Each row comes from the steps of one path. Every step used is in the known rows, and no mark comes twice. Write the path behind each row, first mark first.
Known rows
x -> b -> y -> r -> h -> j: [ 3.77  0.38  2.44 -1.11 -0.19 -1.53  0.51  1.99 -1.89 -0.70 -1.92  0.17
 -0.46  1.64  1.67  1.69  1.55 -0.72 -0.03  1.55  1.43 -1.25 -2.23]
j -> y -> b: [ 0.42 -1.01  0.83  2.42 -1.01  0.34 -0.54  1.35  2.04 -1.99  0.80  0.81
  0.95 -0.88  0.13  0.82 -0.88  0.92  1.16 -1.66 -1.87 -0.33  1.45]
y -> j -> h -> m: [-0.31  1.51  1.15 -0.17 -1.89 -1.23  0.46 -0.42 -1.47 -0.28 -0.57  0.13
 -2.09 -0.85  2.85  1.20  1.88  0.21 -0.03  2.22 -1.04 -0.84 -0.01]
r -> y -> b: [ 1.71  0.51  0.04  1.42  0.56  1.84 -0.56  1.67  1.68 -1.27  0.03 -0.13
  0.99 -1.63 -0.85 -0.33  0.66  2.01  0.22 -1.02 -0.61 -2.35  0.93]
b -> y: [ 2.14 -1.66  2.13 -0.56  0.92 -1.05 -0.32  2.58  0.11 -0.76 -1.68 -0.22
 -0.12 -0.97  0.19 -1.52  2.41  0.44  1.45 -1.11 -2.37  3.00  0.61]
e -> s: [-1.00 -1.47 -0.02 -0.39  2.66  0.29 -2.19 -2.30  0.25 -0.36 -0.08 -1.89
 -1.16 -2.89 -0.64 -1.45  0.15  0.49  0.30 -0.18 -3.38  0.54  1.34]
h -> r -> y -> b: [ 0.68  1.10  0.15  1.83  0.56  2.46 -0.19  1.93  1.67 -0.23 -1.72 -0.26
  1.09 -2.15 -1.21 -0.95  1.63  1.17 -1.03 -0.25  1.26 -3.16 -0.62]
x -> b -> y -> j -> h: [ 2.73  0.80  1.80 -0.60 -2.12 -0.26  0.64  2.57 -2.54 -0.04 -2.18  1.56
 -2.18  1.13  3.16  1.51  2.76  0.83  3.51  0.41 -1.05  2.43 -1.08]
x -> b -> y -> j -> h -> r: [ 1.24  1.25  1.86 -0.13 -1.75  0.60  1.04  2.81 -2.36  1.14 -4.20  1.10
 -1.83  0.19  2.48  0.64  3.75 -0.32  1.98  1.31  1.06  1.32 -2.78]
e -> m: [-1.00 -0.77 -0.20 -1.52  4.28  0.07 -1.34 -1.12  0.52 -0.06  0.05 -0.77
 -0.21 -2.51 -0.14 -1.26  0.72  1.13 -0.02 -0.83 -3.36  2.82  2.14]
h -> r -> y -> j: [ 0.61  3.11  0.47  0.65  0.80  1.82 -0.20  2.08 -0.87  1.58 -1.45 -0.19
 -1.16 -1.93  0.82 -0.84  2.50  1.19 -1.78  0.84  2.28 -3.25 -1.37]
x -> b -> y -> j -> h -> m -> e -> s: [ 1.04  0.32  1.73  0.65  0.18 -1.52 -1.28 -3.66 -1.97 -0.63 -0.99 -2.69
 -0.61 -1.89  3.89 -1.37  1.20 -0.41  1.35  0.62 -0.91  0.39 -1.18]
b -> y -> r -> h -> j: [ 3.22  1.20  2.19 -0.30  0.34 -2.25  0.20  1.50 -1.10 -1.09 -1.73  0.28
 -1.09  1.84  0.68  0.70  1.24 -0.33 -2.37  2.11  1.23 -1.46 -1.64]
e -> m -> h -> r -> y: [-1.03  0.69 -1.62  0.11  4.48  1.14 -0.36  0.55  0.61 -0.23 -1.85 -1.92
 -0.30 -2.83 -0.49 -0.75  2.62  0.24 -2.06  1.03  1.25  0.83 -1.07]
y -> b: [ 0.72 -0.16 -0.08  0.78  0.09  1.40 -0.26  0.83  1.62 -0.96 -0.66 -0.05
  0.69 -1.10 -0.62  0.25 -0.22  1.77  1.45 -1.68 -3.08 -0.06  1.83]
y -> r -> h -> m -> e: [-0.27  0.29  1.64  0.81  3.09 -2.61 -1.41 -2.81  0.66 -1.21 -0.26 -2.80
  1.62 -0.69  1.46 -0.50  0.30  0.48 -3.17  2.11 -1.61 -1.98 -1.02]
y -> j -> h: [ 0.17  1.91  0.11 -0.15 -0.90 -0.28 -0.06  0.58 -1.53 -0.20 -1.15  1.25
 -3.16  0.65  1.92  1.62  1.51  1.61  0.55  1.44 -2.09  0.72  0.32]
j -> h -> r -> y: [-0.73  0.42  0.49  0.48  1.23  0.18 -0.42  1.63 -0.24 -0.37 -2.36  0.16
 -1.37 -1.54 -0.39 -0.31  3.95  0.07 -2.28  2.77  1.63 -1.77 -1.83]
s -> e -> m -> h -> r -> y -> b: [-0.95  1.34 -1.40  1.51  2.81  1.89 -0.98 -0.80  2.37 -1.63 -1.55 -1.46
 -0.34 -3.08 -0.58 -1.02  0.18  2.04 -1.85 -0.81  0.69  0.18 -0.71]
r -> h -> j: [ 0.40  1.13  1.10 -0.46  0.65 -1.44  0.57  0.36 -0.87 -0.55 -1.11 -0.92
 -2.09  0.17  1.36  0.46  0.44 -0.17 -2.41  2.21 -0.60 -1.93  0.42]
y -> r -> h -> m -> e -> s: [-0.86 -0.01  1.16  1.03  3.87 -1.99 -2.82 -5.43  0.60 -1.13  0.20 -3.72
  0.78 -1.85  0.82 -1.60 -0.65  0.19 -3.12  2.26 -1.72 -2.22 -1.10]
s -> e -> m -> h -> j -> y: [-1.79 -0.80 -0.80  0.41  1.65 -2.66 -1.06 -1.91  0.20 -3.42  0.93 -1.07
 -2.82 -1.95  1.89  1.25 -0.96 -0.53 -2.01 -0.67 -0.36  2.55  1.02]
j -> h -> r -> y -> b: [ 0.44  1.46  0.02  1.99 -0.41  1.70  0.03  1.67  1.11 -0.92 -2.18  0.69
 -0.05 -0.97 -0.73  0.05  2.15  1.10 -1.14  1.30  1.31 -2.70 -1.16]
e -> m -> h -> j -> y: [-0.71 -0.41 -1.33  0.48  1.57 -2.11 -0.06 -0.58 -0.27 -2.50  0.76 -0.79
 -1.63 -1.02  1.57  1.83 -0.26 -1.25 -1.19 -0.18 -0.02  2.04  1.24]
y -> r -> h: [ 0.84  0.19  1.49 -0.17  2.42 -0.71 -1.06  0.69  0.60 -0.48 -0.79  0.11
 -0.11  1.13 -0.30  1.15  0.45  1.46 -1.47  2.34 -1.77 -0.82 -1.25]
s -> e: [-1.87 -1.78  0.94 -0.93  1.85 -0.96 -2.16 -1.08  0.99 -1.78 -0.42 -1.13
 -2.17 -3.04  0.18 -1.02  0.24  1.88 -0.62 -1.17 -3.79  1.77  1.25]
s -> e -> m -> y -> r -> h: [ 0.40 -0.19  0.80 -0.39  5.36 -0.67 -2.67 -2.08  1.50 -2.34 -0.16 -1.09
 -1.18 -0.45  0.09 -0.43  0.01  2.72 -2.90  0.31 -0.10  0.58 -1.47]

Which path is each row?
[-0.62 -0.43 -1.02  0.11  2.24 -2.71 -2.19 -2.16  0.15 -3.55  1.06 -0.01
 -1.85 -0.70  0.53  2.45 -0.88 -0.01 -2.61 -0.42  0.71  1.57 -0.58]	s -> e -> m -> h -> j -> y -> r
[ 0.44  1.15  1.44  1.33  0.67 -2.29 -1.64 -4.17 -1.21 -0.93 -0.77 -2.65
 -1.22 -1.68  2.97 -2.36  0.92  0.02 -0.95  1.14 -1.22  0.17 -0.55]	b -> y -> j -> h -> m -> e -> s
[ 1.44  0.22  0.32 -0.32  5.28 -0.10 -1.66 -0.76  1.11 -1.41 -0.36 -0.83
  0.05  0.51 -0.23  0.18  0.74  1.93 -2.05  0.83  0.26  0.17 -1.23]	e -> m -> y -> r -> h
[-1.79 -0.42 -1.53  0.04  2.18  0.69  0.51  1.02  0.44 -0.17 -3.38 -1.87
 -0.95 -1.64 -0.32  0.82  2.09 -0.43 -0.36  0.76 -1.31  2.22 -0.69]	m -> h -> r
[ 0.05 -0.76  3.18  1.12  0.27 -2.53 -0.71  0.07  0.74 -1.33  0.89 -0.14
  0.81 -0.13  1.42  1.31  0.52 -0.63 -2.07  3.03  0.20 -2.40 -1.77]	j -> y -> r -> h -> m
[ 1.05  0.99  1.50  2.72 -1.88 -0.80  0.51  1.08  1.01 -2.08  0.40  0.54
 -0.29  0.63  1.35  1.35 -1.59  0.11 -1.23  0.49  0.34 -2.82  0.51]	r -> h -> j -> y -> b
[ 1.04 -0.61  0.49  0.43 -0.10 -2.15 -1.34  0.50 -0.61 -2.14  0.88  1.22
 -0.49  0.26 -0.09  2.50  0.55 -0.91 -1.80  0.24  1.27 -1.77 -0.49]	h -> j -> y -> r
[ 0.68  2.06  1.58  0.55 -1.26 -0.15  0.71  2.26 -1.56  0.79 -4.05  1.17
 -2.47  0.36  1.54 -0.28  3.48  0.12 -0.40  1.88  0.76  1.12 -2.13]	b -> y -> j -> h -> r
[-1.10 -0.65 -2.43 -1.07  4.52  0.01 -0.43 -0.94  0.67 -1.13 -0.69 -1.94
 -0.87 -1.68  0.26  0.74  0.39  0.98  0.66 -0.64 -3.66  5.02  1.62]	e -> m -> h
[-0.45  0.13  0.56  0.29  2.32  1.02 -0.67  1.94  0.36  0.33 -1.83 -0.92
 -0.03 -2.84 -0.90 -1.49  3.35  0.19 -2.16  1.14  1.51 -2.37 -1.18]	h -> r -> y
[-1.51 -1.06 -0.51  0.58  4.35 -0.76 -3.07 -4.58  0.47 -0.96 -0.06 -3.65
 -0.17 -3.05  0.04 -2.47 -0.47  0.82 -1.10 -0.67 -3.90  0.54  1.45]	m -> e -> s
[-0.03 -0.04  2.12  1.30 -0.39 -2.58  0.12  0.96 -0.28 -1.61  0.57  0.02
 -1.57  0.26  1.95  1.10 -0.23 -1.01 -2.43  1.98  0.47 -1.88  0.08]	r -> h -> j -> y
[-1.81 -1.17  0.33  0.57  3.39 -1.51 -2.51 -5.41  0.42 -1.02  0.31 -4.44
  0.44 -4.07  1.03 -2.70 -0.12 -0.31 -1.53  0.16 -2.91 -0.78  1.08]	h -> m -> e -> s
[ 2.92  1.48  1.88 -0.05 -0.49 -0.05  0.16  2.63 -1.10  0.59 -1.42  0.41
 -1.28 -0.23  1.77 -0.96  1.74  1.41  1.50 -1.16 -1.25  1.56  0.22]	b -> y -> j
[-3.32 -0.33 -1.52 -0.58  4.29  0.18 -0.96 -1.80  1.07 -0.77 -2.70 -2.32
 -1.87 -3.17  0.08 -0.72  0.94  0.61 -1.71 -0.05 -1.66  3.97 -0.44]	s -> e -> m -> h -> r
[-2.27  0.08 -1.93 -0.53  4.22  0.79  0.02 -0.50  0.64  0.21 -2.85 -2.05
 -0.73 -2.27 -0.21 -0.10  1.67 -0.13 -0.88  0.45 -1.36  3.57 -0.24]	e -> m -> h -> r
[-0.13 -0.96  0.84  0.72 -0.62 -2.17 -0.33  0.77 -0.57 -1.93  0.83  0.18
 -1.35 -1.06  1.20  1.11  0.44 -1.43 -1.26 -0.07  0.26 -1.05  1.11]	h -> j -> y
[-2.12 -0.89  0.24  0.73  2.35 -2.26 -2.37 -5.78 -0.15 -1.64 -0.21 -3.44
 -0.73 -2.83  1.48 -1.71  0.47 -0.34 -1.67  1.62 -2.80 -0.20  0.50]	j -> h -> m -> e -> s
[ 0.20 -1.64  0.15 -0.18  0.92 -1.07 -0.18 -0.63  0.11 -2.74 -0.82 -1.54
 -1.22 -1.62  1.49  0.54  3.21 -0.19 -0.17  0.50  0.43 -0.06  0.09]	j -> h -> m -> y
[-1.04  3.32 -1.08  0.40  3.02  1.27 -0.98 -0.62 -0.14  0.16 -1.31 -1.48
 -2.63 -2.83  1.41 -0.85  1.12  2.12 -2.55  0.22  1.72  0.16 -1.47]	s -> e -> m -> h -> r -> y -> j
[ 2.00 -1.39 -0.85 -0.54  3.37  0.34 -1.91  0.34  0.71 -2.15 -0.51 -0.54
  0.24 -0.49 -1.34  1.20  2.04  1.33 -0.25 -1.55  0.40 -0.14 -0.51]	m -> y -> r
[ 1.03  2.53  0.18  0.34 -0.43  0.00 -0.31  1.36 -1.43 -0.46 -0.43  1.21
 -2.85  0.19  1.67  1.10  2.34  1.88 -0.55  2.02  0.19 -1.30 -0.50]	r -> y -> j -> h
[ 1.55  0.01  2.92  1.04  2.43 -3.24 -1.03 -1.47  0.54 -1.40 -1.08 -2.50
  1.95 -0.13  1.73 -1.51  1.19  0.16 -2.56  1.68 -0.94 -0.66 -1.72]	b -> y -> r -> h -> m -> e
[ 2.20  1.62  1.54  0.08 -1.58 -1.03  0.36  2.04 -1.68 -0.44 -1.94  1.64
 -2.83  1.30  2.23  0.49  2.39  1.21  1.23  0.98 -1.30  2.23 -0.44]	b -> y -> j -> h
[ 0.96  0.13  0.39  2.18 -2.14 -0.45  0.06  0.88  0.76 -2.29  0.64  0.68
 -0.06 -0.56  0.68  1.42 -1.00 -0.22 -0.20 -1.29  0.13 -2.08  1.47]	h -> j -> y -> b
[ 1.45  1.25  0.22  0.12  0.51  0.66  0.03  0.02 -0.55 -0.52 -0.10 -1.70
 -1.07 -2.02  2.40 -0.06  1.82  0.92  0.16 -1.22  1.19 -1.74  0.27]	h -> m -> y -> j
[ 1.34 -0.40 -0.23  1.38 -0.68  0.63  0.27 -0.40  1.41 -3.04 -0.89 -0.81
  0.02 -1.10  0.93  0.80  1.44  0.82  0.75 -0.74  0.30 -1.20  0.51]	j -> h -> m -> y -> b
[ 0.36 -1.31 -0.84 -1.17  5.48 -0.16 -3.45 -2.47  1.31 -2.77  0.19 -0.97
 -0.73 -2.07 -0.95 -0.40  0.86  2.33 -1.63 -2.33  0.06  1.66 -0.28]	s -> e -> m -> y -> r
[ 1.56  2.10  1.29  0.64  0.72  0.27  0.45  0.17 -0.30 -0.28 -0.31 -1.84
 -1.26 -0.85  3.07 -0.08  1.27  1.27 -0.94  0.65  1.38 -2.45 -0.63]	r -> h -> m -> y -> j
[ 1.58  2.52  0.30  0.27  0.75  1.14 -0.61  1.85 -0.83  0.61  0.28 -0.08
 -1.28 -1.47  1.14 -0.25  1.57  2.07 -0.56 -0.01  0.43 -2.38  0.12]	r -> y -> j
[ 0.49 -0.08 -1.49  0.20  2.08 -2.05 -1.16 -0.91 -0.31 -2.60  0.87  0.28
 -0.66  0.26  0.31  3.10 -0.11 -0.78 -1.75  0.11  1.03  1.09 -0.35]	e -> m -> h -> j -> y -> r
[ 0.98  1.31  1.78  1.00 -0.23 -2.92 -0.26 -1.52 -1.17 -1.17 -1.36 -1.63
 -0.51 -0.56  3.59 -1.11  2.05  0.28 -0.93  0.97 -1.15  0.61 -0.41]	b -> y -> j -> h -> m -> e
[-1.08 -0.72  1.93  2.39  3.00 -2.86 -3.10 -5.08  0.88 -1.88  1.38 -3.03
  1.03 -1.67  1.39 -1.08 -1.18 -0.51 -3.32  2.22 -0.71 -2.44 -1.46]	j -> y -> r -> h -> m -> e -> s
[-1.73 -0.29  1.37  1.14  3.59 -1.85 -2.15 -5.25  0.63 -0.76  0.09 -4.55
  0.19 -2.93  1.70 -2.69 -0.65  0.01 -2.57  1.97 -2.71 -1.61  0.14]	r -> h -> m -> e -> s
[-1.72  1.97 -0.36  0.10  2.23  0.50 -1.23 -1.90 -0.45 -0.74 -2.65 -0.35
 -3.79 -1.73  1.65 -0.85  2.13  1.59 -2.43  0.41  1.61  1.08 -1.58]	s -> e -> m -> y -> j -> h -> r
[ 2.90 -0.08  2.89  0.05  1.71 -1.50 -0.65  2.18  0.37 -0.73 -1.65  0.49
  0.21  1.78 -0.04  0.10  1.42  1.11 -0.78  1.87 -1.06  0.75 -2.01]	b -> y -> r -> h
